Each row was made from one small tree. The marks that hang from a mark follow it in brackets, in the order of their numbers. Every link used is in the known rows. Write each row's tree.
In the rows, zero is written as 128.
Known rows:
Z484{Z243 Z818{Z492{Z370}}}: [133 131 111  45 148 108 144  76 116 139 106 129 144 148 130 127 135 145
 126 153 102 145 144  95 118 123 146 144  98]
Z484{Z370{Z492 Z835} Z818}: [144 123  70  59 143  97 116  90 150 139 105  52 147 156 173 124 147 146
 119 163 103 130 144  82  98 121 115 102 136]
Z492{Z818 Z835{Z370}}: [149 135 112  72 165  84 119 116 156 125 126 112 178 127  69 115 123 130
 115 173  92 131 132 138 105 128 120 139  85]
Z560{Z702{Z492{Z818} Z835{Z243{Z484} Z370}}}: [124 191  92  61 136 119 118 159 141 109 117 158 157  59  47 117 109 125
 122 175 116 141  95  59  97 157 143 152  78]
Z818{Z484{Z370} Z492{Z243}}: [115 134 132  56 178 124 121  87 121 175  70 174 158 122 133 124 121 132
 124 154 107 149 129 105  87 147 110 114 131]
Z702{Z492{Z243{Z835} Z818{Z484}}}: [130 155 125  82 162 109 143 154 141 175  71 145 171  81  58 107 119 151
 109 164  88 129 118 111  67 125  98 188 102]
Z370{Z484{Z818{Z492{Z835}}}}: [133 131 104  97 156  97 142 112 143 140 148 149 167 139 121 128 132 145
 115 171  97 148 142 120  81 108 166 153 108]
Z243{Z484 Z835{Z818}}: [134 146 111 105 147 105 126 116 185 111 144 146 141 110  80  91 129 153
 117 151  99 127  58 115  88  98 133 127 148]
Z560{Z702{Z492 Z835{Z370}}}: [138 186 113  78 138 120 117 169 151 146 113 150 148 106  93 110 133 121
 109 162 116 143 152 102  99 156 155 136 106]
Z560{Z702}: [122 125  99 118 142 107 113 137 158 144 126 149 137 133  93 139 147 133
 110 131 112 152 151 128 131 126 139 162 119]
Z370{Z835}: [141 120 108 108 135 103 123 133 170 140 122 114 149 146  90 125 144 131
 105 141 104 140 122 103 105 112 121 127 139]
Z560{Z702{Z835{Z243 Z818}}}: [128 148  62 114 143 109 128 139 157 132 180 152 127  53  84 132 106 124
  97 153 120 141  89  89 129 122 173 157  76]
Z818{Z484{Z243} Z492{Z370}}: [122 131 137  59 142 121 158  82 122 177  84 175 147 129  85 117 134 132
 128 154 106 146 136  77  97 125 108 117 129]
Z243{Z835{Z370{Z484} Z702 Z818}}: [137 142  73 107 147 105 116  94 166 130 135 119 142  90 102  87 124 125
 115 166 113 131  79  54 105 107 207  70 141]
Z484{Z243}: [116 119 108  89 120 121 103 109 145 149 113 117 144 121  94 134 135 141
 119 117 110 143  90 106 127 136 127 143 123]
Z492{Z370 Z818 Z835{Z702}}: [154 139  98 108 160  65 136 124 147 119 129  90 169 112  57 147 128 115
 110 158  86 134 184 100 116  97 135 146  69]
Z243{Z484{Z370 Z818{Z492}} Z835{Z702}}: [138 166 112  58 143  93 100  86 160 114 106 153 148 155 153 105 137 147
 137 154  96 144 114  55  78 126 164 102 156]
Z243{Z835{Z702{Z492} Z818{Z484{Z370}}}}: [136 173 103  85 140 110 112 126 157 177 116 142 155  92 132  95 143 147
 120 168 107 121 111  45  61 121 167  75 144]
Z370{Z492{Z835}}: [139 131 100 102 135 103 141 137 152 143 128  99 165 128  99 121 158 130
 108 161  92 129 158 136 108 106  91 140 106]
Z835{Z702}: [126 131 100 118 130 108  99 132 151 141 121 122 149 123 105 140 142 127
 112 130 112 137 134  93 133 126 147 115 118]
Z492{Z243 Z835}: [131 128 109 115 176  97 116 131 150 136 128 119 164  99  81 136 123 121
 103 134  89 143 122 145 113 119 115 174  89]
Z360{Z492}: [124 136 144  86 130 121 129 141 143 146 106 159 157 140 112 115 151 141
 115 154 105 118 135 133 133 122 120 121 121]
Z702{Z835{Z243 Z818}}: [133 148  85  95 143 117 130 136 151 133 172 128 139  57  94 125 101 132
 101 155 119 128  58  99 119 123 155 124  84]
Z484{Z243{Z835} Z370}: [133 138 117  59 123 105  90  92 168 148  96 110 138 129 117 108 135 141
 128 118  98 146  74  92  97 131 135 113 166]
Z243{Z484{Z370{Z492{Z818}}}}: [124 140 100  56 136 110 112  97 139 112  79  83 164 131 106 130 137 150
 135 162 103 128 123 111 101 129  77 117 122]
Z492{Z370{Z835{Z243 Z702}} Z818}: [148 122  66  95 140  85 137 115 138 117 118  84 153  93  62 144 126 107
 109 158 102 137 142  22 130  99 146 115  79]
Z484{Z818}: [127 123 103  87 153 104 109 115 152 140 131 111 146 140 138 136 130 158
 119 138 108 135 114 139 120 131 136 146 115]
Z492{Z243{Z484}}: [108 132 117 105 166 121 105 117 148 114  98 134 150 100  81 136 116 134
 122 122 105 144  78 125 118 134 101 152 123]
Z835{Z243 Z370{Z492} Z702 Z818}: [125 136  38  71 135 128 121  95 116 129 137  94 149  68 134 104 143 118
 116 185 124 114 100  32 153 126 164  59  78]
Z818{Z484 Z492}: [122 133 144  83 143 125 146 119 138 181 101 198 158 146 101 115 141 143
 117 164 109 141 135 114  89 130 105 121 138]
Z560{Z702{Z492}}: [121 151 110 107 130 122 117 175 142 152 115 153 151 127  99 133 166 140
 110 144 112 146 171 117 111 132 146 166 108]
Z492{Z370 Z818}: [144 125 120  75 161  93 145 116 138 128 100  97 156 131  75 139 128 137
 116 155  99 134 156 142 122 109 108 142  93]

Write each row's tree:
[131 145 141  55 174 110 133  92 145 176  66 182 152 124 122  97 122 133
 122 156  93 149 115 100  67 131 110 122 156] -> Z818{Z484{Z370} Z492{Z243{Z835}}}
[134 127  67 113 151  84 141 117 135 119 141  90 165  59  50 153 116 106
 118 160  99 144 133  48 118  92 166 121  68] -> Z492{Z370{Z484} Z818 Z835{Z243 Z702}}
[144 143  89  76 147  80 136  85 125 131 135 124 157 129 113 135 135 124
 120 156  88 145 173  54 112 112 173 149  76] -> Z484{Z243 Z818{Z492{Z370 Z835{Z702}}}}
[133 156 109  59 144 122 114 127 152 136 128 129 144  80  97 111 104 115
 117 152 121 137  62  90 122 152 138  88 112] -> Z702{Z835{Z243 Z370}}
[131 131 114  85 136  90 160 103 130 129 107 115 170  95  45 128 122 126
 122 169  85 128 142  91 111  96 137 155  83] -> Z360{Z492{Z370{Z484{Z243}} Z818 Z835}}
[122 126  87  91 162 124 119  88 146 132 137 119 148 101 112 105 119 138
 119 169 124 131  77 106 114 122 178  78 125] -> Z835{Z370{Z484} Z818}
[119 131  66  73 164 110 127  87 112 158  60  96 165  75  84 120 110 119
 118 181 106 123 143  59 126 145  97 123  77] -> Z835{Z370{Z492{Z243 Z818{Z484}}} Z702}
[134 153 118  61 130 113 116 105 172 123  82 104 145 138 122  94 152 144
 135 149  96 133  98 101  83 116  85  90 179] -> Z243{Z484{Z370{Z492}} Z835}
[121 132  74 121 118 110 101 126 165 109 135 130 146  92  73 133 133 114
 119 134 113 142  70   4 115 116 142  97 132] -> Z370{Z835{Z243{Z484} Z702}}
[133 132 128  67 177 102 156 118 110 124  67 120 164 104  78 129 120 127
 113 168  90 118 165 136 145 111 108 166  62] -> Z360{Z492{Z243 Z370 Z818}}
[122 146  95  99 134 113 129 101 160 173 147 143 135  61  70 119  85 141
 108 146 115 130  54  85  90 137 130 142 113] -> Z702{Z835{Z818{Z484{Z243}}}}
[139 138  91  61 141 110 115  79 163 135 130 122 138 103  97  74 125 141
 117 156 104 127  54  85 109 124 165 110 131] -> Z484{Z243{Z835{Z370 Z818}}}
[111 119  88  93 152 125 134 106 144 167 154 157 145  64 100 119 117 145
 115 159 122 127  57  82 111 121 132 101 108] -> Z835{Z243 Z818{Z484}}
[133 132 118  97 183  87 167 117 122 120  94 115 176  81  52 134 110 115
 112 176  80 127 163 124 116  92 127 171  64] -> Z360{Z492{Z243 Z370{Z484} Z818 Z835}}
[146 141  81 110 182  90 140 102 148 122 119 101 136  73  92 111 119 116
 103 149  93 130 124  81 125  90 167 131  95] -> Z492{Z243{Z835{Z702 Z818}} Z370}
[131 111  89 103 130 107 139  87 152 136 105  86 136 113  68 133 126 118
 119 131 107 154 104  48 102 100 146 111 147] -> Z492{Z370{Z484{Z243} Z835}}
[137 137  73  54 123 112 119  75 149 144 112  79 137 106 136  91 145 147
 119 157  99 123  88  80 101 112 133 111 134] -> Z484{Z243{Z835{Z818}} Z370{Z492}}
[117 116 107 105 180 118 139 102 128 131  87  98 144  88  88 144 114 118
 119 132 107 152 120 119 123 109 135 128 117] -> Z492{Z243 Z370{Z484}}
[143 131  88 102 133  94  85 109 164 136 112  91 148 142 129 137 144 118
 114 133 108 144 134  46 106 124 155  76 147] -> Z484{Z370{Z835{Z702}}}
[125 174  94  97 120 126 123 190 143 150 138 158 143  68  85 135 133 124
 104 147 118 148 125  80 108 142 155 160  85] -> Z560{Z702{Z492 Z835{Z243}}}
[113 132  69  84 140 117 101  62 140 165 127 135 143  76  97 107 111 130
 123 157 123 127  71  26 119 146 168  78 115] -> Z835{Z370 Z702 Z818{Z484{Z243}}}
[135 132  78  62 152 125 136  94 132 134 121  95 152 116 132  92 144 139
 114 187 115 114 122 114 129 122 128  85 103] -> Z835{Z370{Z492} Z818}
[124 131  79 112 143  86 124 128 148 160 146 141 171  63  51 143 112 122
 113 161  99 134 111  51 103 119 126 139  75] -> Z492{Z818{Z484} Z835{Z243 Z702}}
[120 109  78 114 126 121 126 125 157 138 135 114 146  91  85 132 129 122
 111 141 117 150  69  49 107 107 152  99 140] -> Z370{Z484 Z835{Z243}}
[137 147 108  94 192  98 148  93 161  99 113 121 137  81  71  99 111 132
 118 149  90 133  76 112  99  88 126 139 121] -> Z492{Z243{Z484 Z835{Z818}} Z370}
[121 139  53 126 150 112 109 138 127 139 109  83 159  83 120 146 124 132
 106 148 107 143 131  26  95 122 191 149  98] -> Z370{Z484{Z818} Z835{Z702{Z492{Z243}}}}
[112 159  83  88 173 124  98 112 116 171 102 127 161  58 138 131 122 135
 117 158 114 126 119  51  89 142 163  97  96] -> Z835{Z702{Z492{Z243}} Z818{Z484{Z370}}}
[123 145  50 131 162 100 126 108 138 103 142  97 162  60  82 126 126 118
 107 164  92 121 118  71 117 101 126 150  69] -> Z370{Z492{Z243{Z484} Z835{Z702 Z818}}}
[109 136  73  40 140 122 103  83 135 114 112  85 145 104 167 129 135 152
 144 154 115 131  74  68 115 138 108  85 127] -> Z835{Z243{Z484{Z370{Z492} Z818}}}
[139 120  80 111 178  78 145  97 139 149  79  97 155  85  45 144 100 108
 106 158  94 139 156  42 105 107 112 145  90] -> Z492{Z243 Z370{Z835{Z702}} Z818{Z484}}
[158 129 111  64 164  90 163  98 139 130 115 126 149 174 128 118 143 136
 113 175  96 142 175  90  95 100 141 129 115] -> Z484{Z818{Z492{Z370{Z835}}}}
